What can hang from each mark
dumifa: migi
migi: fafegan
vogad: baro migi rinum
fafegan: rinum
baro: dumifa fafegan migi vogad
rinum: baro dumifa

Known rows, with every way that one mark hangs from another
(dumifa (migi (fafegan (rinum (baro vogad))))): [-2.47  0.57 -2.20 -2.36 -3.73 -2.11  3.62  1.53  2.56 -3.71 -0.15 -0.21
  2.08 -0.91 -2.47  0.84  1.10  0.52]
(vogad (baro fafegan) migi rinum): [-0.32  1.73 -2.73  1.05 -3.83 -2.85 -0.64 -0.85  0.01 -1.51 -0.54  0.73
  1.14  0.84 -1.29  0.99  2.66  4.11]
(baro dumifa (vogad migi)): [-1.94  2.79 -2.64  0.96 -0.95 -3.17 -0.68 -3.53 -1.34 -1.04 -0.78 -0.17
  1.79  0.19 -2.32  0.96  3.78  1.08]
(rinum (baro fafegan)): [-2.57  1.75 -4.74  0.89 -3.12 -2.21 -0.96 -1.75  0.38 -1.24 -0.34 -0.49
  1.81 -0.31 -0.71  0.56  1.00 -0.14]
(baro (vogad migi)): [-3.40  2.33 -3.40 -0.63 -0.26 -2.58 -0.09 -3.22 -1.02 -1.13 -0.48  0.22
  1.37  0.35 -2.51  0.69  3.50  1.30]
(fafegan (rinum (baro dumifa))): [-2.05  0.81 -3.36  2.46 -3.24 -2.23  1.20 -0.39  0.19 -0.21  0.25 -2.27
  3.10 -0.21 -1.55  0.75  0.17  0.19]
(fafegan (rinum baro)): [-3.47  0.33 -3.92  0.80 -2.49 -1.65  1.96 -0.16  0.49 -0.39  0.70 -1.84
  2.74 -0.05 -1.67  0.49 -0.10  0.41]
(baro vogad): [-3.40  1.72 -4.48 -0.11 -0.17 -2.39  0.78 -2.02 -0.98 -1.49 -0.28 -0.46
  1.07 -0.35 -2.59  0.93  2.98  1.13]
(dumifa (migi (fafegan rinum))): [-3.16 -0.40 -2.14 -2.85 -3.41 -1.82  1.91  0.53  0.05 -1.95  0.07  0.53
  2.00 -1.09 -2.88  1.10  1.22  1.48]
(fafegan (rinum (baro dumifa (vogad migi)))): [-1.64  2.08 -2.21  1.62 -2.76 -2.91  1.23 -1.24  1.20 -1.26 -0.12 -1.33
  3.06  0.61 -2.04  0.60  1.57  0.81]
(baro dumifa): [-2.45  1.44 -3.88  1.78 -1.53 -2.53 -0.78 -2.58 -2.32  0.05 -0.39 -1.14
  1.85 -0.61 -1.93  1.07  2.29  0.40]
(migi fafegan): [-3.77  0.79 -4.35 -2.75 -1.77 -1.81 -0.60 -1.39 -1.50  0.67 -0.02  0.61
  2.12 -1.48 -1.87  1.00  1.54  1.38]
(baro (dumifa migi)): [-2.00  1.20 -2.35  2.00 -2.32 -2.63  0.57 -2.10 -1.93 -2.53 -0.78 -0.98
  0.90 -0.52 -2.44  1.16  3.19 -0.54]
(baro dumifa vogad): [-1.99  2.27 -3.84  1.59 -1.07 -3.00  0.20 -2.29 -1.21 -1.39 -0.61 -0.95
  1.45 -0.45 -2.45  1.23  3.19  0.84]
(baro dumifa fafegan migi vogad): [ 0.11  2.36 -3.95  2.14 -2.18 -3.51 -3.93 -2.41  0.12 -1.58 -1.16  0.73
  1.68  0.15 -2.04  1.47  3.51  2.05]
(dumifa (migi fafegan)): [-3.35  0.53 -2.81 -2.59 -2.53 -1.91  0.62 -0.86 -1.05 -2.07 -0.49  0.66
  1.18 -1.39 -2.36  1.06  2.31  0.28]
(fafegan (rinum dumifa)): [-2.13 -0.34 -2.69 -0.78 -3.18 -1.41  0.34 -1.47 -0.88  0.99 -0.34 -2.34
  2.69  0.16 -3.41  0.99  0.58  1.22]
(fafegan (rinum (baro vogad))): [-2.97  1.11 -3.81  0.62 -1.97 -2.07  2.67  0.24  1.60 -1.80  0.36 -1.66
  2.25  0.04 -2.17  0.60  0.84  0.75]
(vogad migi (rinum (baro fafegan))): [-1.60  2.05 -3.74  0.05 -4.15 -2.74 -1.86 -1.18  0.81 -1.83 -0.39  0.07
  2.02  0.45 -0.76  0.27  1.43  1.15]

Rows
[ 0.41  0.55 -0.82  0.35 -5.21 -2.07 -0.41 -1.68  0.68  0.57 -1.04 -0.82
  2.50  1.42 -2.52  1.18  1.19  3.76] | (vogad (baro (fafegan (rinum dumifa))) migi)
[-0.31  0.53 -1.55 -4.01 -4.63 -2.33  0.23  0.50  0.52 -3.28 -1.68 -0.83
  1.09 -0.90 -3.85  1.34  2.68  1.18] | (baro (vogad (rinum (dumifa (migi fafegan)))))
[-0.60  0.77 -2.44 -1.31 -4.10 -2.33 -0.56 -1.31  1.20 -1.15 -1.29 -0.97
  2.14  0.39 -3.46  1.21  1.36  2.45] | (baro (fafegan (rinum dumifa)) vogad)
[-3.46  0.16 -3.92 -2.16 -3.45 -1.53  1.24  0.86  1.02  0.30  0.58 -0.57
  3.40 -1.10 -1.45  0.64 -0.61  1.06] | (migi (fafegan (rinum baro)))
[-1.75  0.02 -1.50 -3.39 -4.03 -1.52 -0.28 -1.52 -1.07 -1.04 -1.45 -0.91
  1.66 -1.12 -3.14  1.20  1.91 -0.35] | (rinum (dumifa (migi fafegan)))
[-0.58 -0.12 -0.56 -2.57 -4.69 -1.52  0.56 -0.62  0.13  2.16 -0.59 -0.80
  3.36  0.32 -2.67  1.26  0.72  3.71] | (vogad baro (migi (fafegan (rinum dumifa))))
[-1.33  0.44 -2.60 -3.34 -4.46 -1.62  1.00  0.55  2.11 -0.02 -0.60 -1.93
  3.43 -0.65 -2.73  0.92 -0.21  0.89] | (migi (fafegan (rinum (baro vogad) dumifa)))
[-0.85  1.42 -2.14 -4.63 -3.80 -2.43 -1.71 -1.18 -0.06 -0.25 -1.33 -0.25
  2.43 -0.27 -3.22  0.98  2.36  2.48] | (baro (vogad (migi fafegan) (rinum dumifa)))
[-0.02  0.96 -3.77  0.65 -4.30 -1.94 -4.27 -2.13  0.90  0.28 -1.24 -1.61
  2.54  0.59 -1.52  0.88  0.96 -0.22] | (rinum (baro fafegan migi) dumifa)
[-1.85  1.23 -2.39 -0.03 -4.22 -2.42  0.70 -0.56  0.00 -2.26 -0.69 -0.81
  2.00 -1.48 -1.28  0.95  1.55 -1.24] | (rinum (baro (dumifa (migi fafegan))))
[-0.65 -0.22 -1.00 -0.94 -5.63 -2.01 -0.04 -1.15  0.53 -2.46 -1.47 -1.15
  1.59  0.33 -3.43  1.13  1.38  1.05] | (baro (fafegan (rinum (dumifa migi))))
[-0.39  0.25 -2.95  0.62 -3.14 -1.80 -0.65 -0.20  2.15 -0.35 -0.48 -2.74
  3.09  0.91 -3.00  0.92  0.75  0.72] | (fafegan (rinum (baro migi vogad) dumifa))
[-1.69 -0.72 -1.06 -0.79 -4.01 -1.53  1.66 -0.97 -0.48 -1.74 -0.79 -2.32
  1.81  0.24 -3.92  1.07  1.41  0.26] | (fafegan (rinum (dumifa migi)))
[-1.87  1.39 -2.55  2.93 -3.19 -2.50  1.19 -1.37 -0.52 -2.98 -0.55 -2.04
  1.40 -0.52 -1.55  0.81  2.11 -1.98] | (rinum (baro (dumifa migi)))
[ 0.10  1.02 -3.20  4.57 -1.73 -2.55 -1.04 -1.21 -1.27  0.38 -0.27 -0.94
  1.77  0.37 -1.58  1.65  2.84  2.48] | (vogad (baro dumifa migi))
[-2.15  0.41 -1.71 -1.56 -3.29 -1.87  1.50  0.05  0.20  1.08  0.30  0.88
  2.86  0.02 -1.93  1.13  1.13  4.28] | (vogad baro (migi (fafegan rinum)))
[-1.15  1.04 -4.62  0.59 -0.94 -2.75 -1.54  0.03  0.00 -2.02 -0.16 -0.06
  1.28  0.24 -2.85  1.13  3.21  2.49] | (baro migi (vogad rinum))
[-0.88  2.36 -2.05  0.60 -3.41 -3.50 -1.07 -2.42  0.65 -1.47 -0.92  0.86
  2.46  0.69 -2.48  1.05  2.57  2.95] | (baro dumifa (fafegan rinum) (vogad migi))
[ 1.02  0.63 -3.95  0.59 -5.26 -2.24 -4.48 -0.46  1.38 -0.71 -1.20 -1.73
  2.43  0.63 -1.71  0.84  0.86  0.67] | (vogad (rinum (baro fafegan migi) dumifa))
